Each row was made from one walk, in order. Every step used is in the known rows, and no mark comes twice. Write each row's walk.
Known rows
zafu-vetof-vorel-butur-gide-gafa: -50  -9  33   0  44  33  11 -33   5  46  40  -1  -6 -26   1 -11   0  18  58  26 -26 -42  26  43 -18 -12  53  32 -32   5  -3 -22  20  39 -36 -58  19  -2  55  -5 -38 -20
zafu-molud-vetof-vorel-butur-rosek-kava:  -6 -33 -12   3  -4 -21  13   6  -8  56  41 -13  13 -40 -23   0 -17   4  38  20  -1 -12  -8  18   5  -6  89   1 -44  17   0 -28  35  13 -42 -49  61 -12 -16 -13 -34  70
gafa-gide-butur-vorel-vetof:  45   8 -18  -1  67  33  27 -11  27 -14  61   2  -5 -18 -34 -27 -63  26  10  39 -35 -55  36  28 -32  20  35   8  -9   9 -46  38  11  43 -19   0 -10  -7  26  -1 -41  11
rosek-kava:  24 -19 -20 -24  -9  15  32   2  -7 -17   4  -1  -2 -12   5   6  20  -3 -10 -14 -20 -20  -4  13 -12  -4  39  -5 -13 -14   6 -35  36   3 -18 -14  14 -19  -7  12 -21  30
gide-butur-rosek-kava:  49 -30  -2   3  34  15  10   3   7 -12  52 -36 -15 -20  -9  -1 -28 -14  25   3   5 -39  12  11   7  -7  57  24 -28  22 -12 -23  37  10 -15  -8  13  -1   8  21 -21  47
mabat-vorel-vetof-molud:   9   5 -22 -54  23  22  15  16  18  -1  26  15  -4   1 -51 -33 -68  24 -26  34 -28 -18 -25 -15 -30   7  31  20 -15  -3  33  35  24  22  -1 -14 -10 -13 -17  14 -42  20
mabat-vorel-butur-gide: -31 -41  18 -28  43  -5   6 -22  11   8  16  20  -8 -10   3 -20  -1   2  19  -4  -7  10 -26  45 -36   5  29  15 -29 -17  25 -12  38  37 -33 -70   8 -38  56  20 -26   7
zafu-molud: -13  17 -30 -37  -1   2 -20  21  -9  19   0  -4  10  -4 -30  -8  -7  -8   3  17  -6   9   5  -4 -54  15  24   5  33 -12   3   3 -34  28 -20 -45 -28   5 -18 -10  13  -6
zafu-vetof-mabat: -25  16  41 -17   9  30  43  21   6  -1  19 -25  36 -23 -29 -24  13 -11 -12  33 -52 -14  29   6 -23 -15  27   2 -15  -8 -15   4   4  25 -22   2   0  19   8 -42 -42 -30
gide-butur-rosek:  40 -17  15   9  57  19 -25   2  25  -4  66 -59 -28  -9 -15  -8 -62  -9  48  15  20 -47  15   7 -15  -4  39  36  -6  33 -20  14   3  27  -6 -16  -6   2  29   9  -6   6
vetof-zafu: -32   4  -5  -8  28  33   7  -4   3 -11  17 -10  -5 -26 -17   3  15 -18  -7  -8 -39 -49  -8  -6   1   1  13  -1  20 -40   9  17   7 -20 -19 -37  -9  -7 -11  10 -19 -17
gafa-gide:  21   5  -2 -58  26  22  32  12   7   0   5 -13 -40 -12 -11 -16  12  17  14 -29 -31 -67   5  30 -27  28  26  -9 -14 -17 -36 -11 -31  52 -21  -6 -24 -26  13 -13   5  11
molud-zafu:  -9   0  -5 -12   7  40   9  -4  -5  -7  25 -11 -18  -9  12  12  -5   9 -14 -24   3 -24 -21 -13 -24  12  16  11 -26 -20  -1   1  27  13  -3   1 -19 -19 -18   1  11 -43
mabat-vorel-butur-rosek:  18 -39  16  12  28 -11  -8  12  21  26  48  -5 -16  -5  -6   5 -33  -7  38  15  -3  -3 -27  12 -23  -9  47  20 -19  22  11  22  43  17 -19 -44  39 -35  18  16  -3  36
vetof-molud-zafu: -21   9 -16 -35   8  38  16   1 -13  -6  36 -22 -18 -20  -6 -13 -27   8 -17  -8   8 -26 -33 -28 -12  22  13  30 -32  -4  19   4  26  29  -3  -2 -24  -3 -39   1  -5 -30
kava-rosek:  13   5   5  -5  29  33  42  39   8   7  24 -29 -25   0 -21  17 -26 -10  31 -12 -16 -21   0 -11 -22   5  34 -29  17 -15 -10   7  16  20  -4   7  22  29 -18   9  -9  -9
zafu-vetof-mabat-vorel-butur: -27 -22  18  16  20  15  22   0  -1  10  10  35  16 -15 -16  -9  14 -13   9  19 -38  19 -19  18 -18  -8  33   3  -8  -2  14  19  42  13 -33 -26  38 -29  30 -15 -30   5
zafu-molud-vetof-vorel: -45   5 -14 -34   0   3 -22   6  10  47  -7  -1  19 -27 -39  -9 -35  34  14  14   1 -21  -9  -7 -28   3  69  -9 -10  -7  26  -2 -49  22 -37 -34  30 -12   7 -30 -37  -5
kava-rosek-butur-vorel-vetof-mabat: -12  25  40  15  20  12  52  47  29   1  54 -15  58 -23 -59 -36 -32 -13  15  47 -48  -9  16  16 -23 -21  42 -15 -25   4 -23  15  53  31 -25  12  42  26  -1 -19 -71  -5
kava-rosek-butur-vorel:  43  20  13  24  37  14  29  27  30   3  53   4  21  -5 -38 -15 -23 -24  52  21 -27  -8  -7   6  -3  -8  29   3  -8  15   4  29  41   4 -33   2  57   5   5  37 -38  10
zafu-molud-vetof-vorel-butur: -58 -15 -22  -1  -7  -9 -17 -28 -11  54   1  19  11 -32 -13  -4 -10  22  40  19  -2   1 -18  18 -22  -7  57 -14  -6   6  14  -4 -11  28 -38 -60  63 -29  15 -47 -37  13
molud-zafu-vetof-mabat-vorel: -12  -2  30  -7  31  36  27  39  19  -7  16  26  17 -12 -32  -9 -10 -11 -27   8 -42  -2 -19 -17 -15   7  32  18 -30 -23  21  23  30  -3 -32   8  -5 -14   7   9 -27 -26
kava-rosek-butur:  22  19   2  -8  18  25  18  17  18  14  20 -15  -3   2 -46  -7  -6 -28  58  -2 -22 -19 -16   5  -9 -22  28 -26 -15   1 -12   3  40  12  -2   6  50   6  -5  14 -24   8
mabat-vorel:  21 -17  -1 -23  27  13  -9  24  28 -14  -5  37 -15  16 -15   4 -21   3 -12 -21 -20   2 -36  -8 -35   0  27  16   8 -22  42  23  10  -9 -17 -14  -3 -43  25  41  -5  -4
gafa-gide-butur-rosek-kava:  56 -26  -6 -10  45  12  23   5   6  -6  52 -38 -28 -27 -16  -9 -21  -9  32  -8  -3 -64  18  24  15  10  60  18 -42  18 -38 -33  26  26 -24  -5   4  -3   8  15 -20  64
vorel-vetof-mabat: -34  10  30 -23  -3  15  29  24  17  -9  23 -24  41 -18 -34 -28 -13   8 -27  28 -39 -14  20  16 -48 -20  36 -14 -15 -10 -16  -3  26  37  -7  -2  -5   5   9 -44 -49 -22
vetof-mabat-vorel-butur: -38 -29  18  14   7   5   5   6   3  -2   2  34  10 -11  -5  -8  10 -16  11  -4 -19  23 -36  24 -26 -16  32   2   1   0  25   5  43  17 -26 -32  41 -41  35 -11 -23   8
vorel-vetof-zafu: -25  12 -17 -11  31  39  21  -8   9   0  28  -3   8 -28 -35  -1 -10   7 -23  26 -56 -55   5   0 -13  -3  28 -22   8 -47 -14  32  25 -14 -11 -36 -10  -6 -19  -6 -42  -6
vetof-vorel-butur: -37 -24 -12   8  -1   5  -8 -37  -3  21  -3  10  -4 -37   4   1   5  -2  36  21  -4 -10 -13  25 -14 -14  31  -7 -15   9  12   9  21  30 -17 -46  80 -28  27 -15 -37  13
vetof-vorel: -18  -7  -2 -17   5  12 -14  -6  19   6  -9  -8  -5 -30 -14  -1 -20   7  12  18  -6 -34  -2   2 -19  -8  32   4 -23  -2  26  13 -11  17 -18 -20  53 -11  18  12 -42   2
gafa-gide-butur-vorel-mabat:  42  -1  10  -2  77 -16   6  12  46 -15  51 -23  10 -22 -17 -11 -27 -11   9  10 -20 -26  38  46 -36   7  31  25   2  14 -26   5  10  42 -36   5 -25 -21  50  -6 -15  13
rosek-butur:  18  11  -4 -25  -4   9 -13 -12  16   2   1  -6   7   4 -28 -25  12 -13  33   3 -25 -17 -22  17 -22 -32  16  -4 -22   5   3  -4  27  10  -9 -14  28 -30  23   5 -20   2

Which walk is each row?
-51 -15  36  -4  36  26   0 -25   3  26  38  -7 -14  -5  18 -12   7  14  53 -14 -11 -20   6  49 -31 -11  44  39  -4   5   4 -42  25  44 -21 -63 -10 -16  56  -5  -9 -29 : vorel-butur-gide-gafa
-53 -28  13 -17  40  17  26 -52  -4  33  32  -5  -4 -48  -1 -20  -4  10  26  32 -12 -23   3  36 -11  14  35  12 -71 -11  -1  -2  41  50 -35 -60  39  -9  31  -8 -51  -3 : molud-zafu-vetof-vorel-butur-gide
-27  12  47 -12  46  34   9   7  20  33  49 -22  -9   2 -23 -19  -9  -1  76 -13 -17 -38   7  35 -19 -18  47  23 -22  -1  -4 -43  35  31 -19 -32   0  13  45  17 -19 -27 : kava-rosek-butur-gide-gafa
  1  16 -22 -60   3  23  25   1   5   0  35 -20  -2 -12 -41 -40 -60  28 -17  40 -29 -26   0  -3 -32   2  28  12 -13   2  12  21  14  41   7 -19 -11   8 -22 -13 -42   8 : vorel-vetof-molud
 37  19 -14  -4  21  16  20  -6  33   2  46  16  32  -7 -44 -31 -41  16   8  59 -48 -19   8  22 -33 -16  34  -5 -28  10 -16  40  54  17 -15  -8  28 -19   7   7 -57  10 : rosek-butur-vorel-vetof
-15 -13  37 -13  17   9   3  51  28 -19  -2  21  16  -1 -25 -13 -10 -15 -19 -13 -23   9 -29  -3 -30  -5  28  17  -1 -17  44   5  13   3 -25  -4  -2 -24  30  16 -23 -13 : vetof-mabat-vorel
-50 -29  20  10   6   3   8   5   4  13   7  37  15  -6 -10 -10   5   4  12 -17 -14  25 -44  20 -24 -17  49  -3  -2  -2  27  -9  29  15 -34 -32  39 -50  37 -30 -26  -7 : molud-vetof-mabat-vorel-butur
 37 -29   1 -12   2   0  28  22   7   7  41 -32  -4 -17  -4   5  -8  -4  10   4 -10 -26  -2  12  -2  -9  58  12 -33   8  -3 -25  48   6 -16 -16  20  -9 -17  24 -19  47 : butur-rosek-kava
-36  15  37  -7   9  44  49  16  -7   0  31 -24  29 -33 -20 -16   9 -12 -21  22 -39 -22  15  -7 -13  -1  30   7 -37 -14 -18   4  24  25 -24  11  -9  16 -10 -38 -34 -47 : molud-zafu-vetof-mabat
-17   0 -14  -8  46  37  13   5  23  -2  24  26   3 -21 -48   3 -22   2 -32  16 -62 -48 -13  -9 -12   5  34 -10   7 -56   6  45  34 -31 -19 -30  -6 -22 -10  21 -39   2 : mabat-vorel-vetof-zafu
 24 -41  -6   6   0  -5  28  -2  -7  15  45 -19  -4 -23   3   4   4  -8  29  11 -11 -15  -9  26   2 -16  58   7 -34  19 -11 -24  64  14 -23 -33  48 -18 -10   6 -20  60 : vorel-butur-rosek-kava
  8  20 -16 -55  17  38  34  -2  -3   8  32 -20  -1 -14 -34 -36 -29  10  -1  47 -39 -30   5 -15  -8   9  24  30 -16  10  11  26  -3  28 -14 -14 -10  18 -23  -9 -37  -3 : zafu-vetof-molud
 44  22  -7  10  36  24  42  13  33  10  60   8  23  -4 -53 -19 -54   8  24  54 -48 -19   9  11 -27 -10  40 -20 -23   4 -26  42  57  19 -15   3  43   5  -4  12 -58  16 : kava-rosek-butur-vorel-vetof
-31 -25  15  24  23  24  25   0  -7  10  21  39  10 -20 -12  -3  12 -19   3  13 -29  14 -29   9 -12  -3  32   3 -28  -9   8  17  59  11 -31 -21  34 -35  13 -14 -26  -9 : molud-zafu-vetof-mabat-vorel-butur
 37  -3  -4  27  64  26  -5  -8  20 -40  52  -1   1 -11  -3 -14 -45  -9  29  19   1 -21  19  11 -13  10  16  44  21  27   4  32  -5  16 -32  -4   3  -8  40  24 -26 -19 : gide-butur-vorel
-21  10  38   5  10  11  40  36  22 -13  45 -14  53 -23 -30 -36 -29   6 -19  45 -43  -7  18  19 -40 -11  35   2 -16   1  -7  14  27  31 -25  -2   9  11  11 -31 -59 -15 : butur-vorel-vetof-mabat
 34   1 -17 -25  71  41  -2 -21   7 -30  26 -21 -50 -14 -14 -20 -22   0  37 -27  -2 -74  28  31 -14  29  19  18   1   7 -47  -5 -38  48 -14   2 -33 -16  44 -12  -2  -1 : gafa-gide-butur
 -6 -46  21   8   3 -13  31  29   6  25  45  -4  19 -21 -13  -2  -4  -3  18  -9 -14  -2 -27  19   9 -18  85   6 -48   9   9 -39  64   4 -43 -22  48 -28   6 -12 -37  54 : molud-vetof-mabat-vorel-butur-rosek-kava
 34  11   3   9  21   2   5   1  25  -9  37  12  32  -7 -24 -28 -10 -16  37  27 -26  -7 -14  19 -12 -15  20  24 -17  16  19  26  29   6 -37  -9  39 -22  20  31 -33  -1 : rosek-butur-vorel
 -4  21 -12  15  44  24  20 -12  24   1  51  12  31 -31 -50 -21 -17  -7  -2  43 -69 -47   1   8   3  -8  26  -5  -8 -30 -12  46  46 -20 -27 -32  19  -7 -13  10 -61   4 : rosek-butur-vorel-vetof-zafu
 50 -11  12  -9  74  22  -7   9  26   2  64 -57 -45 -15 -20 -15 -54  -2  58   3   4 -71  23  22  -6  11  45  31 -24  32 -47   5 -17  51 -13  -5 -15   1  25   0   1  26 : gafa-gide-butur-rosek
 25 -37  -7  12   9   3  38 -13  -1  34  45 -17   8 -40 -14   4  -2 -10  34  44 -24 -28   7  18  22 -12  72   5 -60  19 -16  -6  62   6 -33 -29  77  -4  -7   7 -48  70 : zafu-vetof-vorel-butur-rosek-kava
-31  13 -21 -48  -5   8 -11  17  -2  40   6  -3  10   5 -27  -7 -20  38   6 -15  -8   0 -12  -6 -47  12  66 -10  24 -14   5 -18 -46  20 -30 -36 -36 -19  -7 -54  -6 -23 : zafu-molud-vetof
 -7  11 -17  25  71  45  17 -17  18 -16  64   6  14 -35 -39 -11 -39  -7  -5  41 -49 -58  19   5   2  10  26  10  14 -25 -18  51  24 -12 -22 -24  -5   0   1  12 -54  -6 : gide-butur-vorel-vetof-zafu
 45   1  -4   8  80  28  13  -2  21 -31  63   0 -15 -21  -7 -27 -37   0  35   3 -11 -49  25  34  -6  28  19  42   8  19 -22  23 -23  40 -39   2 -11 -11  40  18 -19   2 : gafa-gide-butur-vorel
-62   7  42 -29 -15  10  23  32  10   4  12 -28  31  -9 -15 -25   2  20  -7 -22 -19 -10 -10  11 -30 -21  56  -6  -4  -7  11 -33 -13  30 -27  -4  -8 -13  26 -67 -34 -43 : molud-vetof-mabat
-39  20 -28 -20  22  17 -16  14  -8  19  12   1  15 -27 -42  -7   3 -24  -2  14 -26 -16   4 -11 -28  21  22   1  41 -39   5  13 -27  -4 -32 -58 -30  15 -37  -3   3  -7 : vetof-zafu-molud
 -2   3   9 -18  29  -3  14  -2  32  31  18 -20  23 -46 -30  14 -12   0 -21  45 -36 -26  30  12 -30  -5  40  -3 -54 -11  -9  15  38  24 -26   1  19  -1  13 -19 -35   0 : molud-zafu-vetof-vorel-mabat
 14 -42  -6  14   0 -10  21  -3   0  27  38 -17   1 -40  -2   6  -5 -11  30  21  -8 -21  -7  23  11 -19  63   8 -47  21   0 -22  61  13 -31 -31  76 -13  -6  13 -38  71 : vetof-vorel-butur-rosek-kava
-54 -24 -11   2  -7   5  -5 -40  -1  36   0  11   0 -31   0  -1  -5  30  38   5  -4 -12 -25  28 -11 -16  58 -16 -17   9  14  -4   5  29 -25 -46  76 -38  31 -39 -41   8 : molud-vetof-vorel-butur
-14  -6  22 -51  29  -3   1 -25  23   5  16 -16   6  -7 -24 -44   4  -2  34   2 -14 -18 -11  47 -30 -17  25  10 -50  -8   4 -29  28  41 -20 -48   1 -18  49  15 -37  -4 : rosek-butur-gide
 20  13 -25 -22  45  25  15  -6  14 -20  67 -12  10 -16 -41 -49 -83  19   0  55 -14 -30  10   1 -16  12  25  39  -6  27   8  41  14  42  -8 -10  -8  13  -5  -1 -55   4 : gide-butur-vorel-vetof-molud
 -7  16 -21 -17  19  36  36   1   1  -4  65  -6   3 -20 -21 -20 -59  25 -25  30 -12 -26 -18 -21 -14  24  22  29 -44   0   5  34  46  30 -11   1 -20   1 -44   0 -33 -20 : butur-vorel-vetof-molud-zafu
 25   1  16  -7  34 -31   9  25  46  -4  38 -15  35 -13  -9   2 -12  -7 -15  22 -29   9  18  33 -52  -9  29  19   4   5   8   9  36  24 -31  -8  -5 -20  30   0 -15   3 : butur-vorel-mabat
  7   3  11 -27  30 -16  12   5  40  29   9 -23  25 -38 -35   5 -11  -1 -10  53 -45 -23  36  22 -34 -10  44  -6 -32  -7  -5  14  25  23 -25  -4  21  -5  29 -19 -44  13 : zafu-vetof-vorel-mabat
 38   2 -20   9  55  32  15 -17  26 -20  63   5  10 -10 -25 -21 -66  20   2  54 -27 -32  31  14 -35   3  32  15   1  14 -25  45  25  26 -14  -3  -1  -5  24   5 -49  -6 : gide-butur-vorel-vetof
 31  10  15  -4  31 -35   2  14  49   5  36 -11  47 -12 -32 -14  -4 -22  10  29 -37  13  10  40 -38 -26  31  10 -15  14   3   4  54  19 -30  -4  13 -28  36   2 -28  14 : rosek-butur-vorel-mabat
 38  14  21   8  42 -27  18  33  49  11  49 -18  43 -13 -40  -2 -14 -29  26  23 -38  12  11  31 -32 -17  41  -3  -9  10  -4   9  65  17 -31   8  30  -4  21   7 -31  14 : kava-rosek-butur-vorel-mabat
  4 -27  36  21  32  -1  15  21  17  35  58 -12   8 -20 -23  -9 -28 -15  34  42 -29   1 -11  12 -12 -12  55  19 -34  23  -1  27  48  20 -29 -35  40 -14  14  -5 -23  28 : zafu-vetof-mabat-vorel-butur-rosek
-62 -14  34  -4  35  21  -7 -24   7  35  35  -6  -9 -24   9 -13   0  18  59   0  -7 -32   8  48 -25 -16  45  37 -18   5  13 -40  21  43 -27 -67  21 -11  60   0 -25 -19 : vetof-vorel-butur-gide-gafa
-72  13  29 -32 -13   0   6  43  -2  22  11 -22  47 -12 -34 -30  -5  18  -3  -9 -16   6  -6   6 -41  -6  60  -5   8 -11   9 -33 -32  34 -34 -22 -21   2   5 -74 -26 -35 : zafu-molud-vetof-mabat
